Every row comes from one small tree of marks. Brackets hold a mark, then the marks that hang from it, in the order of their numbers. Every link used is in the known rows. Which tree was each row made from?
Known rows:
(Q_658 Q_785): [-31.3   8.8 -14.3   3.5  -5.4  -2.0  15.8 -12.4  -5.8   8.0 -11.9  15.8
  20.9 -16.7  24.2 -13.9   9.9  -8.1  10.0   1.7 -14.3  16.1 -15.9  -6.4
   5.3 -10.7   6.5  13.0   0.0   5.0   0.4]
(Q_276 (Q_354 Q_560 (Q_658 (Q_785 Q_458 (Q_803 Q_197))))): [-32.6   3.8 -38.3  -2.9 -10.1  -5.2  36.6 -29.0  -4.4  21.9 -26.3  23.0
  11.9 -11.3  29.6  -9.5  13.6 -10.9  -6.2  -5.4  13.8  28.6   3.0 -15.4
   8.4 -14.6   1.2  13.9   9.1   5.7  11.9]
(Q_276 (Q_354 (Q_560 Q_918)) (Q_458 Q_15 (Q_785 Q_803))): [-39.9   0.1  -2.7 -14.8  -0.6  -3.4  39.6 -51.0  -1.1  29.5 -30.5  20.7
   7.6 -13.5  17.1 -16.2  16.7 -40.7  18.2  -6.7  -1.9  33.0 -34.6 -26.3
  21.2 -28.6  18.7  17.8   8.7   2.0  14.2]
(Q_15 Q_458 Q_658): [-22.9   0.3 -16.2  -0.2 -11.3   3.4  25.6   1.8  -2.2   3.2  -5.1  23.5
   5.4 -23.9  22.9   4.1  34.2  16.5  11.0   1.9  13.1  19.8  -5.9 -23.2
  21.5  -6.0  -7.6   9.0  -1.2   6.3   0.1]
(Q_560 Q_918): [-10.0  10.7 -25.0   3.0  -3.4   3.4   9.2 -27.4  -2.7   6.5 -21.2  16.2
   8.6 -20.6  22.0   0.5  17.2 -31.0 -11.5  -7.6 -18.2  24.8  -6.3 -23.9
  13.4  -8.6   8.9  21.7  -0.2   2.4   8.6]
(Q_354 Q_560 Q_658): [-46.0   4.1 -15.1   0.4  -7.6   8.2  22.9 -12.9   1.3   1.6 -13.3  25.6
   8.1 -12.5  29.9   6.9  39.5 -24.8  -7.4  -1.8  13.9  24.7  -7.0 -30.5
  -3.3  -9.6  -5.9 -16.1  -5.8   4.3   6.0]
(Q_658 (Q_785 (Q_458 Q_15) (Q_803 Q_197))): [-24.1  10.9  -7.8   2.3  -7.8 -10.7  12.9 -21.6  -3.2  26.1 -21.0  14.1
  14.6 -11.8  29.5 -27.3   9.7 -21.2  21.8   5.0 -10.1  16.1 -12.9   0.9
  16.7 -13.0  16.0  21.4 -14.5   7.9   7.8]
(Q_609 Q_197): [  4.0   9.3  -3.9   5.1  -5.6   9.9  26.6  -3.4  -7.1   6.5 -15.4  21.2
  14.0 -18.0  24.2   5.8  19.0  -1.1  -6.5   5.4  -7.0  26.8  39.6  -9.7
  13.7   1.4   3.9  24.6  15.9   0.2   6.2]
(Q_276 (Q_354 Q_560 Q_658)): [-32.3   2.0 -29.7  -6.4  -8.3  -0.1  35.4 -31.9  -7.0  10.7 -20.4  27.5
   9.6 -13.0  23.9   4.2  21.1  -7.1 -13.3  -6.4  15.7  32.3   3.3 -25.8
   2.7  -9.7  -6.7  12.6  19.8   1.8   9.0]
(Q_785 Q_458): [-10.2   5.8 -18.8  -5.9  -2.5   2.0   0.2 -13.9  -5.8   2.1  -8.2  23.1
   6.6 -16.4  15.1 -10.5  26.6 -31.6  12.3  -0.3   6.0  21.9 -10.9 -12.5
   8.7  -7.3  -0.1  17.2 -18.0   3.0   5.5]
(Q_15 (Q_658 (Q_785 Q_458 (Q_803 Q_197)))): [-23.9   7.4 -24.0   3.7 -12.1 -11.2  21.0  -1.7  -0.7  27.4 -16.6  19.9
  15.6 -20.2  27.1 -16.4  12.3   8.8   8.2   4.9   4.4  13.0 -15.8  -5.6
  18.5 -15.1   2.8  13.7 -10.2   9.4   5.5]
(Q_785 (Q_458 Q_15) Q_803): [-18.8  10.0   6.4  -7.9  -4.5  -9.5   3.8 -32.9  -4.1  18.6 -14.7  20.0
   3.7 -11.7  21.8 -16.8  25.6 -30.7  19.6   1.8  -2.9  23.0 -23.3  -9.2
  19.7  -8.7   9.7  21.9  -9.9   3.9   9.7]
(Q_354 Q_560 (Q_658 Q_785)): [-57.4   4.8 -16.8   3.4  -8.3   5.4  26.0 -11.3   2.1   7.3 -13.1  21.2
  15.6 -12.4  33.0  -2.9  32.3 -22.0   0.7  -1.0  11.1  19.7 -15.2 -23.8
  -2.2 -15.4  -0.8 -19.6  -8.2   7.4   3.8]
(Q_458 (Q_15 (Q_658 (Q_785 (Q_803 Q_197))))): [-25.3   8.0  24.5   0.9 -12.3 -12.5  20.4 -24.8  -5.5  27.6 -18.1  22.4
  13.0 -15.9  27.3  -7.7  20.7   8.1  17.2  10.2   2.3  18.1  -7.4 -15.4
  13.9  -9.6   6.4  21.9   2.6   5.9   3.8]
(Q_354 Q_560 (Q_658 (Q_785 Q_458 (Q_803 Q_197)))): [-50.3   6.4 -27.4   4.2  -9.2   1.2  24.4 -10.8   4.9  17.6 -19.7  19.5
  11.7 -10.3  36.8 -12.5  29.5 -30.9   3.0  -0.9  11.0  19.1 -12.5 -16.4
   5.2 -17.3   4.1 -16.0 -19.6   9.5   9.5]
(Q_197 Q_803): [-15.9  11.1   4.5   6.1  -7.0   8.3  15.6 -14.1  -7.2  14.4 -10.8  23.2
   5.6 -14.9  26.7  -9.1  18.3 -14.4  -6.2   3.8 -20.5  22.2 -19.8 -21.7
  -1.2  -8.7  11.4  27.4   8.2   3.9   7.7]
(Q_354 (Q_560 Q_918) (Q_658 (Q_785 (Q_458 Q_15) (Q_803 Q_197)))): [-47.8   8.5 -21.2   6.1  -9.1   1.3  21.1 -25.0   6.9  24.2 -25.5  16.1
  10.4 -11.6  38.2 -11.8  30.9 -44.2   2.1  -4.5   7.3  20.6 -14.7 -24.4
  11.7 -21.3  11.7 -11.0 -19.9  10.6  12.7]
(Q_276 (Q_354 Q_560 Q_658) (Q_458 Q_15 (Q_785 (Q_803 Q_197)))): [-44.6  -3.0  -0.2  -9.7  -6.6  -3.7  46.4 -42.8  -2.1  33.8 -30.6  27.5
   8.5  -8.3  23.3 -11.8  23.1 -29.0  16.0  -1.2  10.3  31.3 -19.3 -25.8
  18.1 -25.2  11.6   6.6   5.0   3.6  14.4]
(Q_458 (Q_15 Q_658) (Q_785 Q_803)): [-37.7   6.2  34.8  -2.3  -6.8 -19.9  13.4 -32.0  -5.4  30.3 -23.1  23.8
  18.2 -22.3  24.1  -8.5  31.7 -16.2  19.3   6.7  -3.3  18.9 -52.2 -15.3
  30.7 -17.5  11.4  10.4  14.4   4.0   2.2]

Which tree is each row?
[-23.1   2.0 -29.7  -2.4  -9.7  -4.3  30.4 -31.5 -11.5  17.6 -17.7  25.9
  16.8 -13.0  21.8  -5.1  12.8   0.7  -3.0  -4.7   9.7  26.9   1.0 -15.8
  10.7 -10.4  -4.3  19.9  18.4   4.2   7.2] -> (Q_276 (Q_354 (Q_658 (Q_785 Q_458))))
[-26.8   1.4 -18.3   3.4 -10.4  -6.3  26.2   0.2  -0.1  16.7 -18.9  21.6
  10.6 -26.3  28.5  -4.9  32.7   0.5  11.3   2.1   2.8  18.1 -24.9 -14.6
  36.9 -12.9   3.7   5.9  -1.6   7.5   3.0] -> (Q_15 (Q_458 (Q_785 (Q_803 Q_197))) Q_658)
[-30.0   5.8  30.8  -2.3 -10.6  -8.9  17.0 -25.5  -7.5  20.2 -11.0  24.1
  15.2 -17.3  22.2  -3.5  25.7   8.6  21.4   9.3   7.9  18.1 -15.1 -20.1
  10.0  -9.7   1.7  18.0   6.4   5.2  -0.1] -> (Q_458 (Q_15 (Q_658 Q_785)))
[-35.6  -1.8   2.1  -7.2  -9.6  -2.4  46.7 -43.6  -8.1  31.1 -17.7  25.6
  10.8  -4.7  19.7 -10.7  11.9   0.9  19.1   0.0   3.9  28.2  -4.5 -23.0
  12.1 -17.9   5.5  17.1  12.8   4.1  10.5] -> (Q_276 (Q_354 (Q_658 (Q_785 Q_803))) (Q_458 Q_15))
[-30.1   3.7 -24.2   6.0 -14.0  -4.2  32.6   2.9   0.9  17.5 -12.8  16.7
  10.6 -21.6  31.8  -9.9  21.2  19.9  14.6   3.4   2.4  15.0  -7.6 -11.2
  27.6 -11.5   2.6   9.6  -4.6  10.2   2.8] -> (Q_15 Q_458 (Q_658 (Q_785 (Q_803 Q_197))))
[-29.0   7.2   2.3  -1.9  -4.8  -3.8   6.9 -20.8  -6.7  12.7  -8.9  17.7
  17.8 -14.4  20.7 -20.3  18.8 -21.1  28.4   4.0   0.6  15.9 -20.0  -7.7
   9.2 -13.5   8.2  15.0 -11.5   6.4   1.7] -> (Q_658 (Q_785 (Q_458 Q_15)))
[-29.9   7.0 -19.2   1.3 -10.5 -10.2  19.5  -4.4  -1.2  24.4 -11.4  19.8
  16.6 -20.8  24.6 -14.7  14.9   9.1  10.6   3.0   4.5  13.0 -25.7  -7.6
  17.7 -15.9   0.7   9.3  -5.5   9.0   3.6] -> (Q_15 (Q_658 (Q_785 Q_458 Q_803)))
[-20.7  -2.9   4.7 -14.2  -8.0  -1.5  41.9 -37.6  -8.9  25.3 -15.6  29.1
   5.9 -11.5  11.0  -6.2  12.1   9.4  19.4   2.0  11.3  30.0  -0.3 -26.5
  10.6 -15.4   0.9  31.1  12.7   1.4   9.2] -> (Q_276 Q_354 (Q_458 (Q_15 Q_658)))
[ -6.7   9.8  -2.2  -1.8 -10.3 -13.6  10.9 -22.6  -1.8  32.0 -24.4  22.0
   2.3 -13.1  27.6 -18.0  21.0 -18.4  15.0   6.9   4.3  20.9  -3.6  -6.8
  23.1  -8.5  10.0  27.7 -18.9   6.8  13.3] -> (Q_785 (Q_458 (Q_15 Q_658)) (Q_803 Q_197))
[-42.1  -1.2  -1.3 -15.9  -7.3  -2.3  48.9 -36.6  -1.9  28.5 -18.8  23.7
   5.9 -10.4  17.4 -14.0  12.6  -0.6  22.3   0.1  13.8  29.0 -12.9 -24.8
   8.5 -23.1   6.6  19.7   7.3   4.0  10.9] -> (Q_276 (Q_354 Q_560) (Q_458 (Q_15 (Q_658 (Q_785 Q_803)))))
[-31.1  -2.4   6.7 -12.7  -5.7 -10.5  41.2 -41.7  -7.2  35.2 -23.9  26.9
  11.8 -14.7  14.1 -14.1  13.6  -6.7  22.5   0.5   2.0  27.9 -30.7 -19.6
  25.7 -23.4   9.9  23.6  16.7   2.3   9.8] -> (Q_276 Q_354 (Q_458 (Q_15 Q_658) (Q_785 Q_803)))
[-20.9  -0.5  -2.6  -9.8 -10.0  -6.5  46.6 -36.0  -6.7  35.3 -22.7  25.0
   7.6  -9.8  17.6 -14.9   3.6  10.9  19.6   3.4   4.9  27.6   2.6 -18.6
  14.9 -17.6   7.7  33.7   8.2   3.9  12.0] -> (Q_276 Q_354 (Q_458 (Q_15 (Q_658 (Q_785 (Q_803 Q_197))))))
[-19.9   8.7   6.3  -6.8  -7.3 -11.8   7.5 -27.4  -2.9  24.8 -13.2  21.9
   4.4 -14.9  22.6 -15.2  27.3 -17.4  19.6   3.2   5.3  20.5 -25.1 -11.0
  22.1 -11.2   5.9  19.6  -9.0   5.7   9.0] -> (Q_785 (Q_458 (Q_15 Q_658)) Q_803)
[-26.1   8.8  28.4   0.5  -4.8 -17.2  10.3 -36.5  -6.7  27.7 -31.8  21.3
  15.7 -17.4  28.0 -12.5  26.3 -35.0  16.6   6.8 -15.6  22.2 -34.0  -9.8
  27.3 -13.0  19.7  19.7   5.8   2.4   6.1] -> (Q_458 Q_15 (Q_785 (Q_803 Q_197)))
[-29.7   3.6 -15.0   0.2  -3.1  -0.1  17.3 -13.3  -3.2   1.4 -15.1  17.2
   9.6 -21.6  25.5  -6.4  32.7 -25.8  14.2  -2.7 -12.9  22.6 -30.4 -13.1
  30.7  -9.4   8.9   7.2   2.2   3.4   2.1] -> (Q_15 (Q_458 (Q_785 Q_803)))
[-33.7   3.0  38.6  -3.5  -5.9 -13.8   9.8 -27.6  -8.2  22.5 -19.0  27.7
  19.9 -23.8  19.3  -3.2  36.9 -16.6  23.1   8.0   6.4  18.9 -45.0 -21.0
  23.9 -16.1   6.3  10.5  10.6   3.4  -1.2] -> (Q_458 (Q_15 Q_658) Q_785)
[-31.9   7.3  29.3  -2.1 -10.8 -11.6  19.2 -27.0  -6.0  24.0 -12.9  22.3
  14.0 -16.5  24.5  -6.3  23.5   8.2  19.6   8.7   2.8  18.1 -18.1 -17.7
  13.6 -10.5   4.0  17.9   7.9   5.5   1.5] -> (Q_458 (Q_15 (Q_658 (Q_785 Q_803))))
[-36.2   3.1 -20.4   3.5 -12.5  -3.3  31.1   0.5   0.4  14.1  -7.4  16.4
  11.9 -22.2  29.3  -8.9  24.1  19.8  16.6   1.5   2.8  15.0 -18.1 -13.1
  26.9 -12.3   0.9   5.9   0.4   9.8   0.7] -> (Q_15 Q_458 (Q_658 (Q_785 Q_803)))
[-40.8   3.2 -18.8  -6.7  -9.1  -5.7  34.5 -38.1  -5.8  21.3 -21.0  23.8
  12.5 -10.9  26.4  -8.0  19.2 -11.3   2.1  -5.1  16.4  29.0  -7.4 -19.5
   8.6 -15.3   0.3  12.0  16.0   4.9   9.6] -> (Q_276 (Q_354 Q_560 (Q_658 (Q_785 (Q_458 Q_15) Q_803))))
[-22.3   9.3 -15.4   4.4  -3.4 -12.8  12.7 -17.4  -3.8  20.3 -31.8  18.7
  16.9 -20.6  28.7 -13.5  17.2 -35.1  -1.2   0.9 -22.9  20.6 -32.9  -3.6
  26.1 -12.9  15.8  14.0   1.8   2.4   7.1] -> (Q_458 (Q_785 (Q_803 Q_197)))
[-31.7  -1.8  -5.3 -15.5  -6.0   2.8  44.3 -41.6  -1.4  25.2 -21.1  24.9
   2.5 -13.2  14.4  -7.0  17.1 -11.0  15.4  -3.6  15.7  32.4  -6.4 -35.0
   9.1 -22.9   6.1  22.8   5.1   3.0  13.0] -> (Q_276 (Q_354 (Q_560 Q_918)) (Q_458 (Q_15 Q_658)))
[-31.7   0.8  18.2  -6.5  -6.3   3.0  27.5 -18.3  -2.7  18.8  -7.5  23.7
   8.3 -11.9  15.5 -10.4  20.9  -3.4  30.7   7.7   1.5  19.5 -14.7 -23.6
   7.5 -16.3   6.1  10.2 -12.4   4.4   4.5] -> (Q_276 (Q_458 (Q_15 (Q_658 Q_785))))
[-35.5  -0.8  -5.0 -13.2  -8.8  -3.3  50.0 -34.3  -1.4  32.4 -23.7  24.1
   5.0  -9.7  20.3 -15.5   9.5  -1.3  20.3   1.7  13.5  29.3  -2.1 -23.2
   9.1 -22.2   8.3  23.8   2.6   4.8  13.3] -> (Q_276 (Q_354 Q_560) (Q_458 (Q_15 (Q_658 (Q_785 (Q_803 Q_197))))))
[-18.8  -1.5   4.3 -14.5  -5.1   0.8  38.6 -43.1 -10.1  19.5 -16.5  27.1
   5.1  -8.6  10.5  -7.9  11.1  -4.0  19.4   0.4   3.2  32.4   2.2 -24.4
   7.9 -13.2   4.5  33.2  11.2  -0.2   9.7] -> (Q_276 Q_354 (Q_458 Q_15))
